Each row was made from one path, in order. Every step used is in the known rows, and no mark comes twice. Write each row's path.
Known rows:
pedu -> bifu -> fuvol -> vaga -> ligi -> kabil: [-1.26 -0.30  1.25 -0.11 -0.39  0.52 -1.05  0.21 -4.35 -0.22 -2.92 -0.01
 -0.16 -4.53  0.76  0.37  1.79 -0.53 -0.25  0.13  0.70 -0.89 -0.96 -3.31]
pemin -> pedu -> bifu -> siguva -> vaga -> fuvol: [ 1.01  0.36 -0.11 -0.44 -0.73 -0.05 -1.33  0.85 -3.80 -0.27 -0.41  1.23
  1.01 -1.89 -0.84 -2.64 -2.72 -0.63 -0.17 -0.21  1.10 -1.86 -1.15 -0.38]
siguva -> bifu -> fuvol: [ 0.26 -0.33 -1.39 -0.01 -0.56  0.24 -1.05 -0.72 -3.16 -1.55  0.72  2.08
  0.40 -0.17 -0.27  0.83  0.91 -0.42  0.23  0.02  0.88 -0.31 -2.83 -0.51]
kabil -> ligi -> bifu -> siguva -> vaga: [-0.19 -0.29 -0.99 -1.23  0.28  0.31 -1.78  0.44  1.31  1.28  0.11  0.44
  1.21 -3.89 -0.76 -1.74 -0.42 -0.88  0.01  0.49 -1.06 -1.66 -0.70  1.65]
pedu -> bifu: [ 1.38 -0.37 -2.37 -0.34 -0.14 -0.14  0.63  0.04 -2.63  0.30 -3.26 -0.10
  0.68  0.60 -0.58 -0.20  0.62  1.08  0.05  0.17  0.59 -1.33 -5.05 -0.53]
kabil -> ligi -> vaga -> fuvol: [ 0.49 -0.67  1.63  0.01 -0.41  0.22 -1.98  1.24 -3.01  0.21 -1.16  0.50
 -0.48 -2.49 -0.80 -0.46 -1.28 -0.89 -0.73 -0.28  0.27 -1.52  2.20 -2.52]
kabil -> ligi: [ 0.88 -0.37  1.60 -1.58 -1.14  0.47 -1.72 -0.28  0.38 -0.32  0.67 -0.23
  0.01 -1.89 -0.94  1.23  0.15 -0.53  0.06 -0.49 -2.08 -0.07  3.08 -3.11]
bifu -> fuvol: [ 0.07 -0.27 -0.75  0.78 -0.55  0.24 -0.65 -1.24 -2.04 -1.47  1.41  1.44
  0.11 -0.57 -0.06  0.75  0.54 -0.16  0.03 -0.82  0.56  1.18 -0.61 -1.14]
siguva -> bifu: [ 0.27 -0.11 -0.92 -1.15 -0.09  0.05 -0.57  0.68 -1.73 -0.30 -1.11  0.86
  0.43  0.60 -0.33  0.17  0.60 -0.40  0.27  1.25  0.50 -2.18 -3.33  0.88]
vaga -> fuvol -> bifu -> ligi: [-1.22  0.96 -1.52 -1.13 -0.38 -0.20 -1.11 -0.88 -1.92  0.50 -1.69 -0.75
 -1.13 -1.96 -1.41 -0.95  1.09 -2.36 -0.99 -0.63  0.21 -0.27 -0.83 -3.05]
siguva -> vaga -> fuvol -> bifu -> pedu: [ 0.21  2.18 -2.59 -1.12 -0.46 -0.49 -2.25 -0.70 -0.50 -0.91 -0.15  0.91
  0.83 -0.78 -0.50 -1.59 -1.33 -1.14 -0.98 -0.30  0.73 -1.17  0.66 -0.09]
fuvol -> bifu -> siguva -> vaga: [-1.03  1.27 -3.11 -1.45  0.51 -0.36 -1.04  0.05  2.25  1.54 -0.54  0.31
  1.11 -1.32 -0.93 -2.25 -1.50 -1.05 -0.26  0.16  0.20 -1.24 -2.05  2.45]
ligi -> vaga: [-0.15 -0.14 -1.67  0.19  1.49 -0.03 -0.79  0.67  0.78  1.68 -1.78  0.90
  0.00 -1.92  0.16 -0.60  0.01 -0.26 -0.70  0.57  1.31 -1.40 -1.10  0.21]
ligi -> vaga -> siguva -> bifu -> pedu: [ 1.97  1.38 -3.03 -1.92  0.14  0.16 -3.17 -0.24 -2.26 -2.96  0.04  1.72
  1.00 -2.49 -0.31 -1.19 -1.24 -0.62 -0.27  1.11  0.92 -1.30 -1.27 -1.41]
fuvol -> vaga -> siguva -> bifu -> pedu: [ 1.62  1.63 -2.40 -2.51 -0.41  0.11 -2.96 -0.64 -1.86 -3.15  0.36  1.76
  1.01 -2.68 -0.22 -1.74 -1.61 -0.76 -0.27  0.60  0.59 -1.31 -0.41 -1.45]
pedu -> bifu -> siguva -> vaga: [ 0.41  0.52 -3.15 -1.36  0.70  0.03 -0.83  0.27  0.43  1.22 -1.14  0.78
  1.59 -1.66 -0.82 -2.37 -1.75 -0.16  0.09  0.57  0.18 -1.42 -3.53  2.08]
bifu -> fuvol -> vaga: [-1.26  0.52 -0.50 -1.05 -0.48 -0.04 -0.71 -1.37  0.65  0.10  0.68  1.89
  0.00 -2.40  0.44 -1.71 -0.56 -0.70 -0.63 -1.59  0.61 -0.65  1.14 -0.42]
siguva -> vaga -> ligi -> bifu -> fuvol: [-0.75 -1.54  0.96  0.92 -0.53  0.68 -1.59 -0.99 -3.81 -0.63 -0.07  1.43
 -0.01 -4.05 -0.44  0.39  2.30 -0.62  0.07  0.03  0.84 -0.68 -2.05 -1.45]
fuvol -> bifu: [-1.39  1.11 -2.25 -0.54 -0.47 -0.93  0.20 -0.23  1.20  1.00 -2.14 -1.04
 -0.30  1.44 -0.65  0.08  1.06 -0.83 -0.62 -0.62  0.75 -1.07 -1.99  0.31]
siguva -> vaga: [-1.61 -0.10  0.15 -0.67  1.06  0.32 -0.48  0.17  1.41  2.31 -0.38  1.51
  1.38 -1.10 -0.52 -1.88 -1.18 -0.13 -0.04  1.17  0.23 -2.23 -0.76  3.28]
vaga -> ligi -> bifu -> siguva: [ 1.45  0.04 -1.23 -0.45 -0.75  0.07 -1.69  0.29 -1.93 -1.72 -0.35 -1.41
 -0.72 -4.37 -0.28 -0.38  1.05 -1.16  0.21 -0.58 -0.39  1.10 -1.63 -2.96]

Which path is each row?
[ 0.62  2.42 -3.63 -1.27 -0.37 -0.61 -1.83 -1.22  0.84 -1.26  0.02  0.43
  0.59 -0.32 -0.08 -0.68 -0.37 -0.85 -0.85 -0.47  0.40 -0.20  0.23 -0.53]	fuvol -> bifu -> pedu
[-0.49 -0.19 -1.60 -0.62  0.63  0.18 -1.20  0.56  1.18  1.41 -0.09  0.51
  1.22 -3.34 -0.45 -2.29 -0.47 -0.70  0.00  0.66 -0.31 -1.55 -1.60  2.77]	ligi -> bifu -> siguva -> vaga
[-1.23 -0.28  0.10  0.24  0.45  0.51 -0.64  0.58 -2.19  0.40 -1.34 -0.90
 -0.12 -3.76  0.89  0.55  2.69 -1.07 -0.47  0.71 -0.86  0.12  0.64 -1.67]	bifu -> ligi -> kabil
[-0.81  1.08  0.34 -1.63  0.02  0.36 -2.12 -0.72 -1.71  0.17 -1.68  0.28
 -0.24 -3.31 -1.41 -1.06 -1.36 -1.49  0.16  0.44  1.10 -0.75 -2.17 -2.94]	fuvol -> bifu -> siguva -> vaga -> ligi
[ 0.71  0.89  0.43 -1.73 -0.20  0.53 -2.09 -0.81 -3.43 -0.19 -1.52  1.28
  0.59 -4.16 -1.17 -1.43 -1.72 -0.89  0.42  0.59  1.71 -1.15 -3.29 -3.73]	pemin -> pedu -> bifu -> siguva -> vaga -> ligi
[-0.30  0.71 -1.95 -1.18  0.73  0.10 -1.19  0.24  1.63  1.09  0.47  0.82
  1.26 -1.99 -0.58 -2.25 -2.10 -0.71  0.05  0.47 -0.12 -0.76 -1.06  2.15]	bifu -> siguva -> vaga
[ 1.00  2.00 -2.68 -1.45 -0.73 -0.45 -2.97 -0.63 -0.60 -1.16 -0.44  0.59
  0.32 -1.74 -0.54 -0.74 -0.93 -1.34 -1.18 -0.66  0.34 -0.95  1.67 -2.04]	kabil -> ligi -> vaga -> fuvol -> bifu -> pedu
[-1.04  0.48  2.13 -1.36 -0.71  0.58 -1.83 -1.71 -2.87 -0.76 -0.89  1.38
 -0.94 -4.24 -0.53 -0.67 -0.69 -1.27 -0.13 -0.79  1.37 -0.25  0.09 -4.90]	bifu -> fuvol -> vaga -> ligi
[-0.15  0.28 -1.50 -1.93  0.38  0.52 -1.34 -0.67 -2.19  0.02 -0.84  0.60
 -0.31 -2.46 -0.88 -0.56  1.42 -1.83 -0.21  0.96 -0.15 -0.87 -2.36 -2.06]	siguva -> bifu -> ligi
[-1.42 -0.19 -0.32 -1.08  0.21  0.52 -1.33  0.81 -3.29 -0.37 -2.07 -0.42
  0.02 -4.91  0.50 -0.50  2.31 -1.49 -0.44  0.96 -0.38 -1.25 -0.68 -2.09]	fuvol -> vaga -> siguva -> bifu -> ligi -> kabil
[ 1.22  1.57 -3.60 -1.45 -1.13 -0.80 -1.98  0.56 -0.24 -0.92 -0.85 -1.39
 -0.64 -1.64 -1.04 -0.69 -1.00 -1.82 -0.61 -1.67 -0.14  0.60 -0.46 -2.73]	kabil -> ligi -> vaga -> fuvol -> bifu -> siguva
[ 0.06 -0.46  0.84  0.73  0.16  0.00 -1.15  1.33 -3.26  0.39 -1.48  0.63
 -0.51 -1.55 -0.38 -1.09 -1.29 -0.61 -0.74 -0.10  1.25 -1.46  0.69 -1.05]	ligi -> vaga -> fuvol
[ 0.65  2.19 -3.19 -0.84 -0.31 -0.59 -2.36 -0.53 -0.71 -0.98 -0.68  0.70
  0.35 -1.05 -0.21 -1.22 -0.99 -1.18 -1.21 -0.49  1.06 -0.91  0.53 -1.04]	ligi -> vaga -> fuvol -> bifu -> pedu
[ 0.60  0.17 -2.54 -1.38  0.43  0.37 -0.47 -1.06 -2.80  0.42 -2.35 -0.09
 -0.13 -2.30 -1.14 -0.87  1.41 -0.81 -0.38  0.18 -0.03 -0.32 -3.60 -3.09]	pedu -> bifu -> ligi
[-1.11 -1.46  2.46 -0.24 -0.53  0.43 -1.13  0.03 -2.31  0.58 -2.16 -0.26
 -0.77 -5.55 -0.12 -0.73  2.75 -0.89 -0.24  0.19  0.36 -2.24 -1.02 -2.04]	fuvol -> vaga -> ligi -> bifu
[ 2.51  0.25 -2.02 -0.61 -0.72 -0.34  0.34 -0.34 -3.27 -0.03 -2.21  1.34
  1.60 -0.44 -0.13 -0.74  0.29  1.08  0.11 -0.06  1.95 -1.99 -5.24 -1.65]	pemin -> pedu -> bifu
[-1.27  0.09  2.58 -1.08  0.33  0.85 -1.72 -0.74 -2.34  0.64 -1.53  1.04
 -0.01 -3.21 -1.18 -0.77 -1.13 -0.86  0.27  1.20  1.15 -1.31 -1.30 -2.34]	siguva -> vaga -> ligi
[-0.99 -0.46 -0.40 -0.57  0.20  0.59 -1.25  0.92 -3.92 -0.71 -2.06 -0.77
  0.01 -4.18  0.31  0.37  2.61 -1.26 -0.18  1.31 -0.46 -0.82 -1.12 -2.21]	vaga -> siguva -> bifu -> ligi -> kabil
[-1.34  1.15 -2.51 -1.45  0.09 -0.20 -0.83 -1.32 -0.26  0.90 -1.52 -0.78
 -0.80 -1.79 -1.20 -0.60  1.83 -2.10 -0.86 -0.35  0.08 -0.12 -1.47 -2.54]	fuvol -> bifu -> ligi
[-1.66 -0.22  1.79 -0.42 -0.39  0.58 -1.44  0.42 -4.03 -0.42 -2.26  0.32
 -0.22 -4.56  0.90  0.53  1.73 -1.01 -0.14  0.50  0.67 -1.21 -0.38 -2.93]	siguva -> bifu -> fuvol -> vaga -> ligi -> kabil
[-0.50 -1.71  2.52  0.57 -0.47  0.51 -0.98  0.23 -3.32  0.00 -2.13 -0.70
 -0.80 -4.51 -0.31  0.42  3.20 -0.61  0.08  0.71  0.28 -1.52 -1.78 -2.25]	vaga -> ligi -> bifu
[ 0.51  0.07 -0.21 -0.41 -0.41  0.04 -1.19  1.04 -3.45 -0.11 -0.95  0.51
  0.57 -1.47 -1.11 -2.36 -2.53 -0.61 -0.21 -0.09  0.51 -1.42 -1.05  0.13]	pedu -> bifu -> siguva -> vaga -> fuvol
[ 0.70  2.22 -2.61 -0.98 -0.80 -0.58 -2.10 -0.75 -0.92 -1.65 -0.03  0.47
  0.31 -0.35 -0.30 -1.03 -0.95 -1.07 -1.00 -0.72  0.67 -0.42  0.93 -1.10]	vaga -> fuvol -> bifu -> pedu
[-0.12 -0.76  0.65 -1.36 -1.26  0.32 -2.23 -0.64 -2.51 -2.70 -0.03  0.32
 -0.22 -5.47 -1.10 -1.38 -0.25 -0.65 -0.09 -0.99 -0.02 -0.73  0.84 -3.74]	kabil -> ligi -> bifu -> fuvol -> vaga -> siguva
[-1.66  0.33  0.66 -0.22  0.07  0.34 -1.43  0.83 -2.58  0.44 -2.67 -0.85
  0.08 -3.97  0.29  0.26  1.15 -1.20 -0.14  0.88  0.31 -0.94 -1.11 -1.73]	fuvol -> bifu -> siguva -> vaga -> ligi -> kabil
[-0.02  0.19  0.57 -0.20 -0.37  0.08 -1.41  1.03 -2.51 -0.05  0.11  0.55
  0.33 -1.64 -0.88 -2.32 -2.75 -1.01 -0.23 -0.15  0.24 -1.05  0.74  0.33]	bifu -> siguva -> vaga -> fuvol
[ 0.78  0.16 -3.36 -0.92  1.46  0.13 -1.25 -0.33 -1.57  1.91 -2.89  1.54
  0.37 -4.18 -0.38 -1.41  0.82 -0.75 -0.91  0.63  1.97 -1.90 -3.63 -2.42]	pemin -> pedu -> bifu -> ligi -> vaga
[ 0.88 -0.65 -0.14 -1.10  0.06  0.34 -2.51  0.56 -2.00 -1.90 -1.14 -0.21
 -0.14 -4.40 -1.51 -0.42 -1.05 -0.38 -0.09  0.26  0.38 -0.70  0.18 -4.00]	kabil -> ligi -> vaga -> siguva
[ 0.13 -0.14 -0.87 -1.28 -0.80  0.05 -1.38 -0.75 -3.14 -2.75 -0.92  0.60
  0.11 -3.65 -1.12 -1.94 -1.28 -0.12 -0.09 -0.92  1.03 -0.58 -1.40 -3.26]	pedu -> bifu -> fuvol -> vaga -> siguva
